What can hang from each mark
Z: Q S
Q: Z
P: D S T Z
T: D P
S: Z
D: P Q

Every row comes from one small tree of marks. Brackets hold a mark, then the marks that hang from it, in alphabetical order. Every link used is in the known rows. Which tree was each row made from?
Known rows
[P D]: [  3 -10   3   3   2   9   0 -37   5  -7   0   1   9  10   4   0   2  -1
   1  -8   0   3  -4   1   4  -5  -5  -4   9   7   2  -5   6   0   0  -2
  -7   2 -10   1  -3  -1   1   1  -6   4  17   1  -3   4  -3  -1   1 -14
  -3   5   5   3]
[P [D Q]]: [  5 -14  -2   2  -3   3   0 -26   8  -4   5   6   8   7  -1   0  -6   0
  -3  -2   2   7  -1  -1  20   7  -2  -3  15   5  -9   5   4  -1   1  -1
  -4  -1  -8   1   1   0   3   6  -7   4  18   1  -1   4   3  -3   8  -1
   0  -2  -1  -9]
[D [Q Z]]: [  6  -9  -4   5  -8   0   2  -5   5  -2   3  -2   2  14  -4   1 -16  -3
   1  10   5   8 -11  -4  20  21  -1   4  11  -8 -18  11  -2  -4   0   4
   5   2  -8   2  -4  -6   9   9   2   4  11   5 -13   0  -9  -1   7   6
  19   0  -7 -11]
[S [Z Q]]: [  6   2   0   6   4  14   7 -24  -5  -6 -15 -11   8   6  -7   3  -1  -5
   4   5   8   9  -8   4 -10   3   9  -5  13  -9  12  -5  -9  -4  -4  -7
   3   2 -21   2  -8   0 -29   9 -20 -16   4   1  -4 -20  -6  -5  -7 -24
   3  -1  -3  12]
[D [P S]]: [ -3   9   3   0  -3  -6  -5  -5 -15  -1   2  -4 -11  -1   6   1   5  -1
  -2  -5   0  -5 -19   2   1 -10   3   8  -5  -1   4  -1   3   1   2   5
   4  -6  12  -3   7   0  -5  -6  -2  16   6   1   6  -1  -6   2  -5  -1
  -6   1 -13   4]
[P D [S Z] T]: [ -4  -7   3  -1   4   7   4  -6 -27  -2   2   3  11   2   1   4  16  -1
   8  -9   4   0   1   2  -6  -4  -2  -7   7   6   8 -17   4   8   2 -12
  -9  -3  -4  -4   2   4   0  -9 -12 -19  -7   5  -2  -4  12   6   0 -16
 -14   3   5  18]
[P [T D] [Z S]]: [  1   5   1   1   9   4  -2  33  24  -2  -4   8  -2  -3   5  -4   5   2
  -2   6 -12 -14  23  -4 -16  -4  -5  -6  -9   2   2  -4   2  -8  -2   2
  -4   9  -5   2  -5   2  18  -2   8  -9 -21 -11   0  11   2  -6   6   1
   2   0  24  -4]
[P [S Z] [T D]]: [  1   2   1  -3   9   1   2  37 -37  14  -4   3  -1   2   0   5  13   0
  -1   2   6 -11   2   0 -22   0   0  -2  -5   1  13 -12   6   4  -1  -5
  -5   0  -6  -2  -3   3   4   2   1 -21 -22   8   1  -8  12   1   0 -13
  -6   5   9  19]
[Z Q S]: [  5  -1   4  12   2  10   1 -20  24 -15  -5  -8   1  15  -3  -2  -8  -4
   5   8  -1   1   7  -5  -3  -7   3  -4   6 -11  -1  -3  -9 -13   1  -3
   3   3 -11   2  -5   1 -11   5 -12   0   8 -16  -4 -11 -15 -11   1  -8
   6   7   9   6]
[T D]: [  8  -1  -2   0   7   6  -1   7  -5  13  -4   1  -4   9   3   0   1   0
 -10   2   1  -8  -5   1 -13  -1  -2   1  -1   1   4  -2   7  -6  -4   5
  -2   3 -14   3  -7   0   5  10   3   0   0   4   2  -1  -5  -5   2 -10
   4   8   8   6]
[P [D Q] [Z S]]: [ -3  -9   6   1   0   1  -2 -17  47 -15   7  13   5  -7  -4  -4  -5   0
   5 -10  -7   9  11  -6  14   5  -3  -9   9   2  -7   5  -1  -8  -1   2
  -1   7   0   5  -6   2  23  -5  -2   4  14 -16   0  13   2  -8  10  11
   4  -9   4 -25]
[T [D Q]]: [  8  -7  -3   1   2  -2   0  13  -2  19  -1   6  -2   5  -1   1  -6  -1
 -12   8   1  -3  -2   0   1  11   1   1   4  -1  -3   9   8  -6  -3   5
   1   4 -12   3  -3   0  10  17   6   4   1   4   5  -1   3  -8  10   3
   6  -2   4  -8]
[D P]: [  1  10  -4   2  -2   5  -3 -15   3   2  -5  -3  -5   4   6   0  -1   1
  -7   6   0   4  -9   1   2  -8   5   7  -1   3   4  -1   2  -2   1   4
   1   1   3   4   3  -2  -7  -1  -7  11  10   4   3  -4 -10   0  -4  -6
  -5  -4  -7   2]
[P [S Z] T]: [ -2   3   2   0   3   5   2  17 -35  -6  -4   2   4   3   1   4  14  -4
  11   3   1  -2  -3  -1  -3   2   2  -3   6  -2   9  -9   2   6   2  -9
   3  -7  -7  -4   0   3  -5  -5 -11 -15 -16   9   0  -7   9   1   1 -15
  -6  -6   2  13]
[Z S]: [  4  -1   5   9   4   8  -3  -3  25 -13   3   3  -2  14   0  -2  -2  -3
   6   4  -1  -1   3  -8   3  -3   0  -2   6  -6  -1  -1  -2 -10   0   1
   3   4  -8   4  -5   4  10   1  -8   2   8 -10   0  -2 -10 -12   7  -5
   5  -3   9  -3]
[P [Z S]]: [  2   4   7   6   3   5  -4  -7  37 -21  -1   7  -4  -3   2  -4  -2  -3
   8  -3  -9   1   2  -6  -2   1  -1  -6   2  -6   1   0  -3  -9  -3   3
   6   7  -7   6  -8   2  13  -3  -3   5   4 -18  -1   7  -6 -11   4   1
   7 -11   7 -18]
[D [P S T] [Q Z]]: [ -7   1  -7  -2 -13 -10   1  18 -21   8   7  -6  -4   6   2   1  -5   1
  -4  12   4  -1  -1  -3  22   6  -2  12  -2  -4 -19   3  -3   3   6   1
  -1  -6  18  -7  15  -4   4  -6   8   6  -8  11  -9   4  -4  13   3  15
   3   2  -8   2]
[D [P T [Z S]] Q]: [ -7  12  -1   3  -7  -2  -1  15  31 -11   0   8  -1 -13   2  -5   1   3
  -1  16 -11   2  23  -3  17  -3   5   3  -1   2 -10   8  -6  -5   2  -1
   3   8  13   1   6   4   7 -10   0   6 -10  -6   3   5   6  -2   6  18
  -5 -19   5 -17]
[P [D Q] [S Z]]: [ -2 -15   8  -2  -1  -2   3 -21 -13   4   7   7   7  -3  -6   5   3  -2
   6 -14   9   8 -12   0   7  11   5  -3  13   1   2   0   4   3  -1  -5
  -2  -6  -3   1  -3   3   7  -2 -10 -10  10   0   1  -6  13   0   5  -3
  -6  -6 -11  -3]
[P S]: [  3  -1   4   2  -1  -2  -6  -4 -18  -4   3   0  -7   4   1   1   0  -5
   7  -8  -2  -3 -21  -2   2   2  -4  -1   4  -5   2  -1   6   1   2   2
   6  -6  -5  -3   0   0   0  -1  -2  11   2  -5   0  -2  -5  -4   2  -8
   3   1  -5   1]
[T [D P]]: [  4  10  -4  -3   4   0  -2   6   0  20  -5  -3  -8   4   8   1   1   3
 -20   3   4  -9  -5   4 -16 -10   4   9 -11   4   8  -1   6  -6  -2   7
  -4   4   2   3   0  -1   0   6   6   5   3   7   9  -3  -7   1  -4  -3
  -5   5   1   7]
[T D [P S [Z Q]]]: [  3   2   0  -6   7  -8  -4   9  -9   5  -2 -13  -9 -13  -3  -3  -6   2
   3 -17  -5  -6  -5   6 -28  -7  -7  -4 -22   0  15   2  -2   9  -5   7
   6  -6  -1   0  -9  -3 -19  11  22   9  -5  -4   5   6   0   3 -17  -1
   9  16  -1   5]

Write each row's tree
[ -3   9   1 -13  -2 -16  -5  19  -4  20   5   7 -16 -21   1   0  -4   4
 -12  -9  -5 -10 -15   3  -4   5   2   6 -13   1   2   9   4  -2  -3  13
   4  -6  13   1   2  -3  11  -2  18  14  -5   0   9   9   5   1  -1  18
   0  -5 -12 -17] -> [T [D [P S Z] Q]]
[ -4  19  -7  -2  -3   4  -2  -4   3 -14  -7   0   1 -12   9  -4   7   4
  -1   8 -15   5   7   3   2  -6   1   3  -4   7   5  -4   2   5   2  -1
   1   3   4  -3   8   0  -7 -11  -1   6  -8   5   1   9   1   3  -7  -3
  -8 -12   2  -3] -> [D [P T Z]]
[ -5   7  -4  -2 -11  -9  -2  16 -25   2   3   1  -5  -3   3   1   5   2
  -3  12  -4  -2   0   0  20  -1   1  11   2   0  -9   6   2   4   6  -2
   3  -8  16  -6  15  -1  -5  -8  -2  12 -11   7   4   0   6   6   5  11
 -10  -8  -7   0] -> [D [P S T] Q]
[ -7  13  -2  -4   0   1   3  11 -29   1  -5  -2   0  -3   2   4  17  -1
   2   4   4  -1  -1   1  -3  -8   9   5  -2   1  10  -6  -1   6   2  -9
   0  -2   8  -3   8   2  -8 -11 -11 -10 -12   9   5 -10   8   8  -5 -10
 -15  -7  -6  16] -> [D [P [S Z] T]]
[ -1  13   2   2   7   1  -1  -2  39   9  -8  -7  -9  -8   2  -4  -4   4
 -13   1  -4 -10   8  -2 -25 -13   5   0 -16  -3   7   1 -10 -14  -3   8
  -2   7   6   4  -5   0  -6   1   6   0  -1 -13   3  -1 -11  -2  -9   3
   0   7   5   0] -> [T [D [P [Z Q S]]]]
[  1  -6   0   3   6   6  -1 -32  46 -24  -2  -7   8  -4  -4  -6  -8   3
  10 -15  -5  11  20  -2 -12 -15  -5 -11  -9   5   7  -1  -9   5  -2  -1
  -1  11  -1   5  -9   2  -7   1   5   4  19 -16  -1   4  -6  -2 -13  -1
   4  12   9  -1] -> [T [P D [Z Q S]]]
[  8  -2  -7  -7   3  -7  -3  22  11   4   0   5  -2 -13  -4  -2  -8   3
  -3  -2  -3   6   5   3  -5   9  -3  -2 -10   5   5  12   7   8  -5   7
   9   7  -4   8 -13  -1   3  15  22  12   3   4   9  10   9  -3  -3  11
  10  -2  -1 -17] -> [T [D Q] [P Z]]
[  1  -5  -3  -6   3  -5   6  43 -35  24  -1   7   1   0  -5   5   9  -1
  -3   7   7  -9   3   1  -3  10   3   0   3  -1   4  -2   5   2  -1  -5
  -1  -5  -3  -2  -1   3   9   6   0 -19 -21  10   3  -7  18   0   9   1
  -3  -4   2   6] -> [P [S Z] [T [D Q]]]
[ -6  13  -1  -1  -1   4   7  -3 -30  -3 -10 -14   3  -2  -1   3  13   0
   1   8   5   2  -1   5 -11 -10   8   3  -3  -3  13  -6  -9   5   3 -10
  -1  -7   6  -6  10   0 -32  -8 -14 -15 -15   8   2 -20   0   9 -12 -14
 -12   2  -6  27] -> [D [P [S [Z Q]] T]]
[  1 -14  -7   2  -5   6   3 -18  -6  -7  -1   6  15   9   0  -1   2   1
  -1   8  -4   5  14   1  21   4  -5  -3  15   6 -13   2   5   4   4  -8
  -8  -1  -6  -4   8   0   2  -1  -7  -2   1   5  -2   7   9   1  11  -3
  -7  -3  11  -1] -> [P [D Q] T]
[ -7  -5   6  -5  -1   0  -3 -14 -12 -15   4   5   5 -11   7  -3   8   2
  10 -17 -14  -1   2   2  -1  -6 -11  -8   0   9   0  -8   6  10   4  -3
  -7  -5  -2  -7   6  -1   6 -15   1   1  -8  -1  -2  19   6   5  -1  -9
  -7   2   8  -1] -> [P D S T Z]
[ -2   6   1  -8   2 -11   2  27 -19  31   0   3 -10  -8  -3   7   6   0
 -13  -2  12  -6 -12   3 -12   6  12   8  -6  -1   6   4   2  -3  -5   3
   2  -3  11   3  -2   1   6   4   2  -7  -1  10  10 -12   9   3   0   9
  -9  -4 -13   2] -> [T [D [P [S Z]] Q]]
[  3 -22  -8   0  -4  -3   2 -14  12 -11   9  -4  10  13  -5   0 -15   2
   4  -3  12  15   5   0  15  11  -7   2   1   7 -16   6   1  12   0   2
  -2   6   2   4  -5  -5   4  11  14   7  25   7  -8   5  -5  10  -3  10
  12  12  -5  -4] -> [T [P [D [Q Z]]]]
[  3   2   5   4   3   5   5 -16 -22   1  -7 -10   1   2  -7   4  -1  -6
   8  -5   7   2 -18   3 -12   2   7  -4   7 -12  13  -6  -6   0  -1  -5
   5  -6 -11  -2  -6   1 -24   3 -15 -13   1   0  -1 -19  -3  -3  -7 -19
   1   2 -10  15] -> [P [S [Z Q]]]
[ -4  -8   6   2   3   8   7 -22 -28  -4  -6  -9  13   4  -4   3  11  -2
   7  -6   5   3   5   1 -11  -6  -1  -9   8   2   7 -13  -3   6   1 -13
 -12  -6  -7  -8   4   1 -20  -6 -16 -24  -8   3  -6 -11   4   6  -7 -23
 -11  10   4  26] -> [P D [S [Z Q]] T]
[  0 -11  -5  -3  -3 -11   0  40 -26  22   6   0  -5  11  -1   2  -8   0
  -5   8   5 -13   0  -3   6  14  -9   4  -3  -5 -19   3   5   0   2   3
  -6  -7   3  -6   5  -3  18   4  18  -5 -16  10 -10   9   0   6   9  13
  13  13   4   5] -> [P S [T [D [Q Z]]]]
[  6  -5  -3  -8   6 -11   1  40 -22  21   1   4  -4  -4  -9   6  -2   0
   1  -7  14   2  -2   1 -10  11   4   1  -8   0  12   6   5  10  -6   0
   8  -3   2   5 -13   2   1  14  12  -6   0  11  10 -11  17   2  -2   6
   4   3  -8   2] -> [T [D Q] [P [S Z]]]
[ -6  17  -2   5  -2   7   1  -6  29 -16  -8  -9   1  -6   3  -6   0   3
   1  13 -12   3  23  -2  -5 -16   2  -2  -7  -3   2  -3 -14  -6   3  -5
  -1   5   7  -2   6   1 -18 -11  -5  -2 -10 -14  -1   2  -7   0  -7  -1
  -6  -3  10   3] -> [D [P T [Z Q S]]]
[  4 -11   1  11  -4   1   1   5  30  -2   8   2  -1  19  -7   0 -16  -4
   4  11   8   1   3 -11  22  15   0   3   8 -12 -21   7  -6 -12   0   4
   3   8   0   3  -5  -1  22   6   2  -1  12  -8 -12  -1 -14  -6  13  15
  20   1   1 -13] -> [D [Q [Z S]]]
[  1  15  -3  -6   6  -1  -2   3  12  14  -8   1  -9 -14   8  -3   3   4
 -15  -5  -5  -5  -8   5 -18  -6   3   3 -14   5  12   0   4  -4  -5  10
  -1   6   2   4  -3  -2   4   1  11   7   0   2   6  10  -5   0  -7   2
  -2  -1  -2  -7] -> [T [D [P Z]]]
[ -3 -19  -2   8  -5   3   4   1  26  -9   9   4  12  21  -2  -1 -10   1
   3   9   7   3  26 -11  21   6  -7  -2   9   2 -26  -2  -3  -5   5  -4
 -12   6   4  -2   4   1  26  -4   2 -10   3  -3 -15   6  -3   2  13  11
   7   6  15   0] -> [P [D [Q [Z S]]] T]
[ -5  -5   8  -4   0   0  -1 -47   0 -10   1  -7   2 -11   0  -3  -4  -1
   7 -26 -10   1 -13   6 -11  -5  -7  -9   1  -2   3  -4  -3   2   1   1
  -4  -7  -6  -6  -1  -3 -18  -5  -2   4   8 -13  -5   9  -6   1  -9 -10
   2  10  -4  -1] -> [P D S [Z Q]]
[  0 -22  -1  -3  -5 -12  -2  -5  -5  -1  16  -5   3   8  -5   1 -13   2
  10 -17  12   9  -6  -1  12  10 -10   2  -4   4 -15   5   2  15   2   3
  -1  -3  12   0  -1  -4   7   5  17  10  18   7  -9   9   0  11  -3  14
  12  17  -9  -2] -> [T [P [D [Q Z]] S]]
[ -1   9  -8   2  -8   0   1   5  -7  -2  -3   1   2   1   4  -1   3   2
  -9  22  -4   4   9   0  23  -3   5   9   6   5  -8   7   0   1   5  -5
   1  -4   6  -3  13  -1  -8  -3  -6   8  -5   9   3  -2   4   2   4   7
  -9 -11   0  -2] -> [D [P T] Q]
[ -3  15   2   4   0   3  -4  -7  41 -14  -1   5  -8  -9   5  -4   1   1
   0  -2  -7   2   2  -3  -2  -8   6   2  -7   0   5   2  -6  -9  -1   5
   6   8   9   6  -2   3  10 -10  -1  11   6 -14   5   6  -8  -5  -3   7
  -1 -10  -1 -14] -> [D [P [Z S]]]
[ -6   9   1  -7  -9 -15  -5  -2  -1  -1   5   4 -12 -22   0  -2  -3   0
   2  -7 -11   1 -18   3  12   7   3   6  -2  -2  -2  10   0   2   0   7
  11  -6  14   0   5  -2   1  -7   5  19   2  -2   7   7   5   1   0  15
  -2 -14 -19 -23] -> [D [P S Z] Q]
